Known rows, with every way that one mark hangs from another:
[q_457 [q_242 q_524 q_957]]: [ 13.7   7.0  -7.8 -19.3  13.2 -14.1 -24.7  -7.0  16.5  -9.5  19.8 -10.9
   0.9  18.8 -15.7  12.0  11.5  21.6  -9.5 -26.7  18.7  -3.6   4.9  18.2
  25.4 -10.9]
[q_678 [q_847 q_957 q_965]]: [  4.9  -5.9 -45.9   7.9  23.5   7.7 -21.1   2.0  18.4   3.5 -15.2   7.5
  -2.4  -4.0 -19.5 -15.4 -20.0   1.6  23.1 -27.3  19.4 -10.7  13.0  -6.1
   6.0   7.4]
[q_957 q_15 [q_847 q_965]]: [ -3.4  -1.9 -17.3   7.6   8.9 -12.2 -37.2  -8.0  15.2  -6.4   2.3   6.4
  -5.5  11.1  39.1 -13.5  -4.1  -3.4   1.4   7.5  -6.8  -6.5  16.5   4.3
  30.1   3.0]
[q_957 q_15 [q_242 q_457 q_524] q_847]: [  4.1   2.0  22.3  11.4  10.1 -23.9 -31.1 -18.7   9.3   6.2  31.8  -0.1
   3.8  17.8  -3.3   2.9   3.0  30.1 -17.1  19.7   1.0   3.1  10.6   7.7
  36.1 -16.0]
[q_847 [q_957 q_15 [q_242 q_524]] q_965]: [ -7.9  -7.3  -7.9  -8.7   9.4 -17.2 -23.7  -1.5  40.7  -3.2  13.5   0.7
   4.4  -6.3 -28.5  -6.2 -11.7 -14.9   2.9  -2.9  10.4 -13.9   8.6   1.6
  31.3  -7.4]
[q_15 [q_957 q_242 q_847]]: [ 18.5  -1.7 -18.0  26.6  15.2   1.7 -13.8  -2.9   8.3  11.0 -19.7 -11.1
 -10.4  12.4  52.9  -7.4   0.8  14.5 -10.7  -6.0   9.4 -10.6   7.1  -2.9
  -4.6   4.3]
[q_15 [q_957 q_242 q_517 [q_847 q_965]]]: [ 20.8  -0.5 -11.1  22.7  21.4  -3.7  -7.6   3.0  -8.9   4.1 -13.4  -9.2
 -14.8   8.3  47.5  -2.6  -4.5   5.2  -9.0   6.2  10.9 -13.3   4.9  -9.2
  -3.6   3.7]
[q_957 q_15 q_517 [q_847 q_965]]: [  7.6  -1.3  -5.4   7.8  15.2 -15.7 -26.5  -2.3 -23.6 -13.7   4.6   9.5
  -7.6  15.1  31.8  -5.5  -4.6  -3.0  -1.5  22.6  -6.5  -2.9  13.4  -1.9
  30.9   1.2]
[q_847 [q_957 q_15 q_242 q_517] q_965]: [  0.9  -9.6  -9.9  -5.4  15.5 -12.5 -15.8   5.5  12.5  -5.5   3.4   6.3
   1.5  -3.1 -32.5  -3.8 -15.6 -19.4   5.9  10.2   8.8 -14.3   0.3  -7.0
  25.2  -2.4]
[q_678 [q_847 [q_957 [q_242 q_457] q_517]]]: [ 18.9  -6.6 -27.1  15.2  26.7   8.2 -12.9  -0.2 -10.7   9.6 -11.9   8.0
   3.5   5.2 -43.3  -5.9 -16.1  23.5  14.7 -13.6  20.9  -3.2   3.0  -8.9
   3.5   1.3]
[q_15 [q_957 q_517 [q_847 q_965]]]: [ 16.9  -0.4 -21.4  22.3  20.0  -1.6 -12.9   1.8 -13.1   1.1 -18.6  -9.6
  -8.5   6.9  70.6  -5.9  -5.8  12.2  -4.6  -4.4   6.3 -14.8  12.4  -7.0
  -4.5   6.0]
[q_457 [q_242 q_957]]: [ 17.2   2.5 -23.4 -14.7  14.7  -3.9 -23.3  -0.8  14.1  -5.3   2.5  -6.6
  -0.6  18.9 -13.7   7.9   6.8  16.2  -2.4 -24.1  17.2  -6.6  -3.0  11.4
  17.9  -3.1]
[q_678 [q_847 [q_957 q_15 q_242] q_965]]: [  2.4  -4.9 -31.3   8.9  23.6   3.1 -22.2   3.5  25.1   1.5  -7.4   9.8
  -0.7   2.1 -37.0 -16.3 -14.9  -6.3  19.3 -14.9  20.1  -8.4  10.0  -4.6
  19.1   3.2]
[q_15 [q_957 [q_242 q_524] q_517 q_847]]: [ 24.8   1.9   1.7  24.0  17.1  -8.0  -7.4  -3.7 -16.2   2.5  -4.7 -12.7
 -10.8  14.8  45.8   1.4   2.9  17.5 -17.6   2.2   9.0  -5.7   9.6  -2.2
   0.1  -1.9]
[q_957 q_242 q_517 q_847]: [ 30.5  -4.8  -3.0  15.7  18.3  -8.1 -10.3  -7.0 -38.8   2.2  -4.7   5.4
 -21.1  17.1   0.7   6.9  -3.7   8.1 -10.5  24.9   2.3   3.6  -4.2  -6.9
   5.7   0.9]
[q_242 q_457 q_524 [q_957 q_517]]: [ 14.5  17.4  24.3  -8.2  17.5 -21.6 -18.3 -10.9 -21.2  -0.1  41.2  -9.0
  16.3  13.3  -5.4  25.1  -3.7  65.7  -9.1 -16.2   2.9  -2.7   7.7  -3.7
  21.6 -25.3]
[q_457 q_242]: [ 13.8  -9.2 -28.8 -11.7  11.1  -2.0 -27.4  -5.7  12.0  -1.6  -7.3  -8.4
  -2.2  12.9 -11.7   2.1   6.2  14.1  -5.4 -20.4  19.1  -7.8   0.0  14.4
  10.7   5.0]
[q_517 q_957]: [ 11.5 -10.5 -28.1   0.3  15.0   1.3 -19.4   6.9   4.1  -4.5 -17.5  -0.8
  -0.1  18.8  56.9  14.1   8.2  12.2   2.7 -27.1  -0.2  -7.3   5.8  -1.5
   7.7   3.4]
[q_457 [q_242 q_524 [q_957 q_517]]]: [ 19.6   7.2  -1.9 -19.4  15.4 -15.3 -20.0  -5.2  -1.4 -12.9  21.2 -10.6
   0.0  20.1 -21.0  15.8  11.6  20.4 -10.8 -19.2  17.7  -1.9   3.1  14.5
  25.1 -11.9]
[q_457 [q_242 q_524 [q_957 q_15]]]: [  9.6   7.9  -0.2 -19.8  10.9 -17.2 -30.2  -6.4  22.0 -13.7  25.9  -9.8
   5.1  23.5 -18.2   9.2  15.7  16.3 -10.4 -21.9  14.9  -2.9   7.2  21.1
  37.6 -13.3]
[q_957 q_15]: [  2.5  -5.6  -9.7   1.9   1.8  -7.2 -38.2  -5.8   7.8  -8.8  -1.7  -1.3
   6.3  20.1  15.2  -9.6   5.9   8.0  -2.9 -10.0  -7.4  -3.8  13.7   4.9
  30.1   3.9]
[q_15 [q_957 q_242]]: [ 17.3  -2.8 -13.6  18.8  13.2   3.5 -13.7   1.7  13.5   8.5 -17.9 -16.4
  -4.5  11.9  36.6  -6.6   3.3  13.9  -9.7 -16.5  10.2 -13.4   4.9  -3.5
  -4.3   5.1]
[q_678 [q_847 [q_957 [q_242 q_457]] q_965]]: [  5.4  -5.3 -35.8   9.4  26.4   5.3 -18.3   0.9  20.6  11.5  -7.9   6.8
   0.3  -5.5 -39.7 -10.2 -21.9  11.0  19.6 -18.8  23.9 -12.1   5.2  -9.0
   5.5   1.9]

Rows:
[ 18.4  -4.7  17.3   3.7  11.3 -12.7 -19.6   1.0 -23.3 -11.5   7.2   2.5
  -3.7  25.8 -26.6   1.8   6.5  -2.0 -10.6  19.8  -0.5   2.2   0.0  -2.4
  30.7  -3.6] -> [q_957 q_15 q_242 q_517]
[ 17.7  11.0   3.4  -3.9  13.5  -9.0 -21.6   4.7 -17.6 -17.0   9.8   3.7
   2.5  27.5   6.4   4.8   4.2  14.9   0.8  -7.5  -8.0  -1.2   4.5  -4.6
  31.5  -7.9] -> [q_242 [q_957 q_15 q_517]]
[ 22.6  -1.9 -19.8  25.8  17.6   1.5 -13.4  -0.5 -23.3   2.6 -21.8  -8.9
  -6.9  13.2  69.8  -4.6  -0.8  20.7  -7.2  -6.0   4.4 -10.7  11.4  -5.4
  -6.2   6.6] -> [q_15 [q_957 q_517 q_847]]
[  9.0  18.1  13.0   0.4  15.5 -20.7 -25.5 -17.9   0.2   7.7  38.7  -6.7
  12.5  12.1  17.6  17.5  -5.2  65.2  -8.7 -16.2   1.5  -2.1  12.2   1.0
  21.1 -24.7] -> [q_242 q_457 q_524 [q_957 q_847]]
[  5.8  -7.2 -20.8   7.7  15.3  -5.4 -25.8   3.2   4.7  -8.1 -11.5   7.1
  -0.4  25.8  72.6   8.6  10.6   6.6   1.1  -9.7  -7.2  -3.5  10.8   3.3
  25.2  -0.1] -> [q_517 [q_957 q_15 q_847]]
[  1.0  -6.8 -23.5   5.0  18.0  -7.0 -25.7   5.9  14.9  -9.6  -7.5   7.5
  -2.9  20.1  72.5   8.7   6.3  -1.8   4.5  -7.0  -4.4  -7.7  11.8   0.3
  25.8  -0.8] -> [q_517 [q_957 q_15 [q_847 q_965]]]
[  2.0 -12.0 -10.7   2.4   9.4  -5.3 -23.6  -4.2  18.4   8.2   0.0   3.1
  16.6   4.5 -32.6  -3.3  -9.6  16.8   1.5  -3.3   6.6  -8.3  -0.3  -2.1
  20.0  -7.0] -> [q_847 [q_957 q_15 [q_242 q_457]]]
[ -0.5  -5.3 -38.8   8.3  22.8   5.0 -25.7   2.7  22.2  -0.8 -10.3   9.7
   2.8   0.5 -20.6 -17.9 -16.4  -1.3  22.1 -23.0  17.0 -10.2  14.3  -3.9
  17.0   5.3] -> [q_678 [q_847 [q_957 q_15] q_965]]
[ 16.7  -6.5 -23.6  14.4  23.2   5.6 -16.6   2.7  -6.7  -0.9 -11.9  11.4
   1.3  12.4 -41.4 -10.8  -9.3   5.4  14.0  -9.8  15.5  -0.8   7.0  -4.7
  16.1   2.3] -> [q_678 [q_847 [q_957 q_15 q_242 q_517]]]
[ 23.7  -5.5   9.3   5.5  18.0  -7.6 -10.9  -3.9 -32.5  10.5   6.6  -3.5
   0.2  11.4 -31.8  14.8  -6.5  33.5  -9.6  12.1   9.5  -3.8  -8.2 -11.5
   4.9  -5.1] -> [q_957 [q_242 q_457] q_517]
[-10.2 -10.4 -28.9  -6.9   8.3  -7.7 -28.1   1.7  33.9  -3.9  -3.7   4.6
   8.7  -8.0  -2.9 -13.2 -17.1 -10.9  12.0 -11.1   4.3 -17.8  10.1  -1.1
  24.2   1.3] -> [q_847 [q_957 q_15] q_965]
[  2.4  19.6  11.4  -5.4  10.8 -25.2 -31.5 -10.3  15.5 -16.1  37.3  -0.5
  -1.4  19.0  27.4   4.8   4.8  13.4  -6.0 -10.4  -6.0   0.1  20.6   8.2
  43.4 -18.3] -> [q_242 q_524 [q_957 q_15 [q_847 q_965]]]
[  8.2   1.1  -1.6   5.5  12.7 -18.2 -22.7 -14.7  16.2   4.2  16.3  -3.3
 -21.0   3.4   7.4   2.3  -3.8   0.6 -11.3   9.1   6.0  -2.3   8.5   3.6
  15.6  -4.9] -> [q_957 [q_242 q_524] [q_847 q_965]]
[  9.2  19.5  34.9  -8.3  14.7 -26.4 -24.8  -8.6 -15.3  -6.9  48.6  -6.6
  22.5  19.7  -6.5  20.9   0.9  58.9 -10.9  -8.7  -1.0  -0.9  11.7  -1.0
  39.0 -28.0] -> [q_242 q_457 q_524 [q_957 q_15 q_517]]
[ 18.7   4.8 -21.3 -13.1  20.9  -7.9 -19.3   0.1  -0.4  -8.4   5.2  -0.4
  -8.1  16.7  -7.0  10.4   1.0  11.0  -2.6  -7.9  16.6  -7.3  -3.3   8.4
  17.6  -4.5] -> [q_457 [q_242 [q_957 q_517 [q_847 q_965]]]]
[  4.7 -12.3 -15.2   1.6   7.9  -4.7 -22.3  -2.4  19.5   0.8  -7.8   4.5
   7.2   7.2 -27.2  -8.4  -5.9  -1.1   1.6  -4.6   3.2  -7.6   1.7   0.9
  22.3  -1.1] -> [q_847 [q_957 q_15 q_242]]
[  5.8  -4.8 -32.7   7.8  24.0   2.0 -20.8   4.7   3.8  -3.8 -10.2  11.0
   1.8   2.3 -24.6 -14.6 -16.7  -1.5  21.8 -14.8  16.6  -8.7  13.0  -6.6
  17.9   4.5] -> [q_678 [q_847 [q_957 q_15 q_517] q_965]]
[ 26.1  -0.6  -9.1  26.4  19.3  -1.3  -8.0   0.9 -17.5   6.0 -18.1  -9.1
 -11.9  15.2  47.1  -2.1  -0.4  15.0 -12.6   4.3   8.7  -8.1   4.0  -6.9
  -4.7   3.7] -> [q_15 [q_957 q_242 q_517 q_847]]
[ 12.5 -12.7  -6.6   2.5  10.9  -6.7 -16.0   0.8  -7.3  -4.8  -6.7   7.0
   6.4   9.6 -33.3  -2.4  -6.7  -1.3   0.0   6.5   2.9  -5.0  -1.0  -3.4
  21.6  -2.6] -> [q_847 [q_957 q_15 q_242 q_517]]
[ 10.7  -1.2  12.6   1.5  10.0 -14.0 -21.8 -14.7   8.2  12.6  22.0 -11.5
   4.1   8.3 -25.4  10.8  -0.2  38.3 -14.8  -5.2  10.1  -3.1   3.2   0.9
  12.6 -11.4] -> [q_957 [q_242 q_457 q_524]]
[ 21.3  -1.3  24.5   2.1  15.4 -18.2 -12.4 -11.0 -30.2   6.3  23.9  -9.2
   1.9  11.0 -33.9  17.9  -2.0  39.0 -16.2   9.0  10.2  -0.1  -0.1  -4.7
  12.6 -12.3] -> [q_957 [q_242 q_457 q_524] q_517]
[ 11.9  -1.2   9.4   9.6  17.4 -19.2 -18.2  -1.5 -16.2  -9.1  11.2   9.8
 -15.7  17.5  -1.2  -1.0  -2.0 -12.4  -7.3  37.6  -0.7   0.4   3.3  -3.8
  32.3  -4.7] -> [q_957 q_15 q_242 q_517 [q_847 q_965]]
[  9.9  -6.5 -39.7   8.5  25.9   6.1 -16.5   4.3  -0.1   0.9 -14.5   9.1
  -3.1  -2.6 -22.9 -11.2 -19.5   2.0  22.4 -20.2  19.6  -9.6  10.5  -8.7
   5.2   7.5] -> [q_678 [q_847 [q_957 q_517] q_965]]
[ -2.1  -0.1   3.7   9.7  15.7 -17.6 -29.1  -9.5  20.6   8.8  19.2   4.7
  -1.2   9.3  -0.4  -2.2  -8.0  14.6  -5.8  25.1   4.7  -6.8   4.2  -1.7
  30.2  -9.0] -> [q_957 q_15 [q_242 q_457] [q_847 q_965]]
[ 10.3  -6.3 -29.2  14.1  20.6   6.9 -22.9  -0.2  11.2   2.4 -13.4  10.1
   2.0  10.9 -37.6 -14.3  -8.4   4.5  15.4 -17.7  14.8  -1.8   8.9  -2.7
  17.3   2.5] -> [q_678 [q_847 [q_957 q_15 q_242]]]
[ 15.0   0.2  -3.0  16.5  10.9  -3.4 -15.7  -2.9  14.7   5.5  -5.8 -19.8
  -3.5  11.7  35.6  -2.9   7.1  16.2 -15.1 -18.6  12.3 -11.6  10.3   0.8
   1.3  -0.9] -> [q_15 [q_957 [q_242 q_524]]]
[  4.1  -6.4 -13.0   4.9  20.1  -9.6 -20.3   7.3  19.0  -5.9  -2.0   7.2
  -8.8  21.4  49.6  10.9   7.2  -8.5  -0.3   3.2   0.5  -5.8   4.8  -0.9
  27.0  -3.9] -> [q_517 [q_957 q_15 q_242 [q_847 q_965]]]
[ 17.5  12.4  -1.0   4.6  16.1 -10.1 -22.1  -0.4 -22.0 -15.2   9.4   8.4
  -4.0  28.0  23.0   4.3   2.2  15.8   0.1   2.9 -10.8   1.1   5.7  -4.0
  30.4  -8.4] -> [q_242 [q_957 q_15 q_517 q_847]]
[ 12.8   0.3   7.4  13.0  13.1 -17.2 -22.0 -21.1   0.8  15.9  20.2  -4.8
  -4.9   8.6  -1.2   9.2  -4.3  39.3 -16.2   9.2   7.6   0.4   5.3   2.5
  12.3 -12.2] -> [q_957 [q_242 q_457 q_524] q_847]
[ 25.5  -3.7   3.7  16.0  21.0 -10.4 -11.0  -9.7 -39.6  13.0   5.0   3.4
  -8.5  12.0  -7.0  11.8  -9.5  33.6 -10.8  27.1   5.6  -0.5  -6.0  -9.8
   3.8  -5.8] -> [q_957 [q_242 q_457] q_517 q_847]
[ 25.5  11.3 -11.4   4.3  18.5  -6.1 -16.9  -1.2 -29.1  -8.1   1.2   5.5
  -9.7  21.1  25.4   8.6  -3.0  21.5   0.8  -4.2  -5.8  -0.6   2.3  -7.3
  13.9  -5.4] -> [q_242 [q_957 q_517 q_847]]
[  9.4  -0.5 -30.2  21.8  14.6   1.3 -20.4  -1.1  13.0   6.1 -19.3 -11.1
  -7.8   3.2  76.5 -10.8  -5.6  11.9  -3.5 -15.0   6.0 -17.8  14.0  -3.3
  -3.8   7.1] -> [q_15 [q_957 [q_847 q_965]]]
[ -2.9 -10.3 -20.7  -6.3  14.0 -10.3 -20.5   5.3   7.6  -9.0  -2.6   6.7
   7.1  -4.9  -9.7  -7.6 -17.5 -11.8  10.8  -1.2   3.9 -16.3   6.8  -5.3
  23.5   1.4] -> [q_847 [q_957 q_15 q_517] q_965]
[  8.4 -13.2 -21.1   2.7  12.5  -1.2 -17.2  -5.5  13.0  15.9  -7.4   0.3
  10.4  -2.6 -30.8   1.8 -15.8  23.1   2.1 -10.1  10.5 -10.9  -4.3  -5.3
   4.4  -3.1] -> [q_847 [q_957 [q_242 q_457]]]
[ 11.1   8.6 -11.8 -17.2  15.2 -16.5 -24.9  -9.0  20.0  -8.4  22.4  -7.8
  -4.9  14.4  -3.9  10.5   6.7  16.4  -6.9 -18.2  17.8  -4.5   6.0  17.1
  26.1 -10.9] -> [q_457 [q_242 q_524 [q_957 [q_847 q_965]]]]
[ 10.8  -6.8  -1.6  -0.3  18.3  -9.3 -14.9   0.8   9.9   5.3   6.1  -5.4
   3.8  17.1  27.5  24.7   7.9  26.7  -7.1 -16.8   7.4  -5.0   3.0  -1.2
  13.0 -10.7] -> [q_517 [q_957 [q_242 q_457 q_524]]]
[ 15.2  18.6  21.5  -1.3  11.7 -25.1 -24.6  -8.9 -19.5 -20.6  33.3   1.1
  -1.5  28.3  21.8  10.4   8.6  22.0 -10.1  -0.9  -8.3   6.5  17.6   5.6
  41.2 -19.6] -> [q_242 q_524 [q_957 q_15 q_517 q_847]]
[  0.7   0.2  27.5   0.5   6.7 -20.9 -31.2 -13.0  16.0   3.0  32.9  -7.8
  13.2  18.1 -28.1   3.9   6.1  28.7 -15.8   4.8   4.9  -0.1   8.5   6.2
  36.9 -16.1] -> [q_957 q_15 [q_242 q_457 q_524]]
[ 16.7  -1.6  18.3  15.0  17.8 -17.3 -19.3  -7.4 -31.3   3.4  15.4   7.9
  -0.2  22.4 -10.1   5.7  -2.8  26.3 -11.6  37.9  -0.3   2.9  -0.8  -4.6
  27.7 -10.0] -> [q_957 q_15 [q_242 q_457] q_517 q_847]
[ 11.8  -0.1 -19.7  22.4  17.4  -0.8 -13.8  -0.4  18.6  10.0 -15.4 -11.6
 -12.8   6.6  53.9  -8.7  -2.5   5.6  -7.8  -4.8  11.9 -15.3   7.1  -4.2
  -3.5   4.7] -> [q_15 [q_957 q_242 [q_847 q_965]]]
[ 11.5  -5.1  -6.0   7.5  20.6 -11.3 -14.6  -3.2   5.0   7.6   5.6  -0.4
  -1.6  16.5  43.7  22.9   6.2  27.7  -6.9  -6.9   5.8  -2.3   3.8  -0.1
  12.5 -11.9] -> [q_517 [q_957 [q_242 q_457 q_524] q_847]]
[ 14.5   8.1   5.3 -19.9  14.1 -18.4 -24.0  -3.6   2.3 -17.8  26.1  -8.0
   4.1  25.3 -22.0  13.2  15.1  17.2 -11.1 -14.0  15.8  -1.0   5.6  17.9
  36.5 -13.9] -> [q_457 [q_242 q_524 [q_957 q_15 q_517]]]
[ 12.5  -4.8 -25.5  13.6  22.7   4.0 -18.1  -5.7   7.8  10.8  -3.8   5.2
   4.3   3.3 -40.9  -7.2 -13.2  24.9  12.2 -23.2  22.2  -4.0   8.3  -2.6
   8.4  -2.3] -> [q_678 [q_847 [q_957 [q_242 q_457 q_524]]]]
[ 18.6 -13.5 -17.7   3.3  12.4  -2.9 -10.2  -0.1 -13.8   2.8 -12.9   3.9
   0.4   3.4 -31.5   1.7 -11.8   5.2   0.9  -1.0   7.2  -6.0  -5.0  -7.4
   5.4   1.3] -> [q_847 [q_957 q_242 q_517]]
[ 12.3  -9.5 -13.4   2.7  19.7  -2.6 -14.5   5.6   8.3   8.2  -6.9  -2.5
   1.8  16.5  29.2  21.8   4.7  24.1  -2.4 -14.2   6.6  -7.5  -3.2  -5.9
   8.1  -4.7] -> [q_517 [q_957 [q_242 q_457]]]
[ 15.0  -3.3  23.6   5.1  13.3 -15.3 -18.6  -2.3 -23.7  -0.5  16.6   0.0
   8.6  21.8 -34.2   7.9   0.6  24.6 -10.9  22.9   3.3  -0.6  -2.8  -6.0
  29.0  -9.1] -> [q_957 q_15 [q_242 q_457] q_517]
[ 14.4 -10.4  -1.7   0.4  13.5 -11.2 -10.0  -6.4 -11.9   7.7   6.5  -1.8
  10.1  -0.7 -38.7   9.8 -13.2  26.6  -4.3  -0.5  11.6  -6.4  -1.5  -4.7
   9.0  -8.7] -> [q_847 [q_957 [q_242 q_457 q_524] q_517]]
[  9.9 -13.0 -17.5   0.9   8.4  -5.1 -21.4   0.2 -12.0  -8.1 -10.3   6.9
  12.4   8.2  -9.8  -4.6  -9.5   4.7   4.4  -4.2  -1.9  -7.0   6.1  -1.2
  20.3   1.1] -> [q_847 [q_957 q_15 q_517]]
[  7.3  17.2  16.4  -7.1  12.6 -19.4 -25.0 -13.1   4.9   5.7  39.5 -11.6
  18.0  10.8   0.7  19.0  -2.4  65.7  -8.1 -26.5   3.0  -5.2  10.6  -0.2
  21.8 -24.5] -> [q_242 q_457 q_524 q_957]
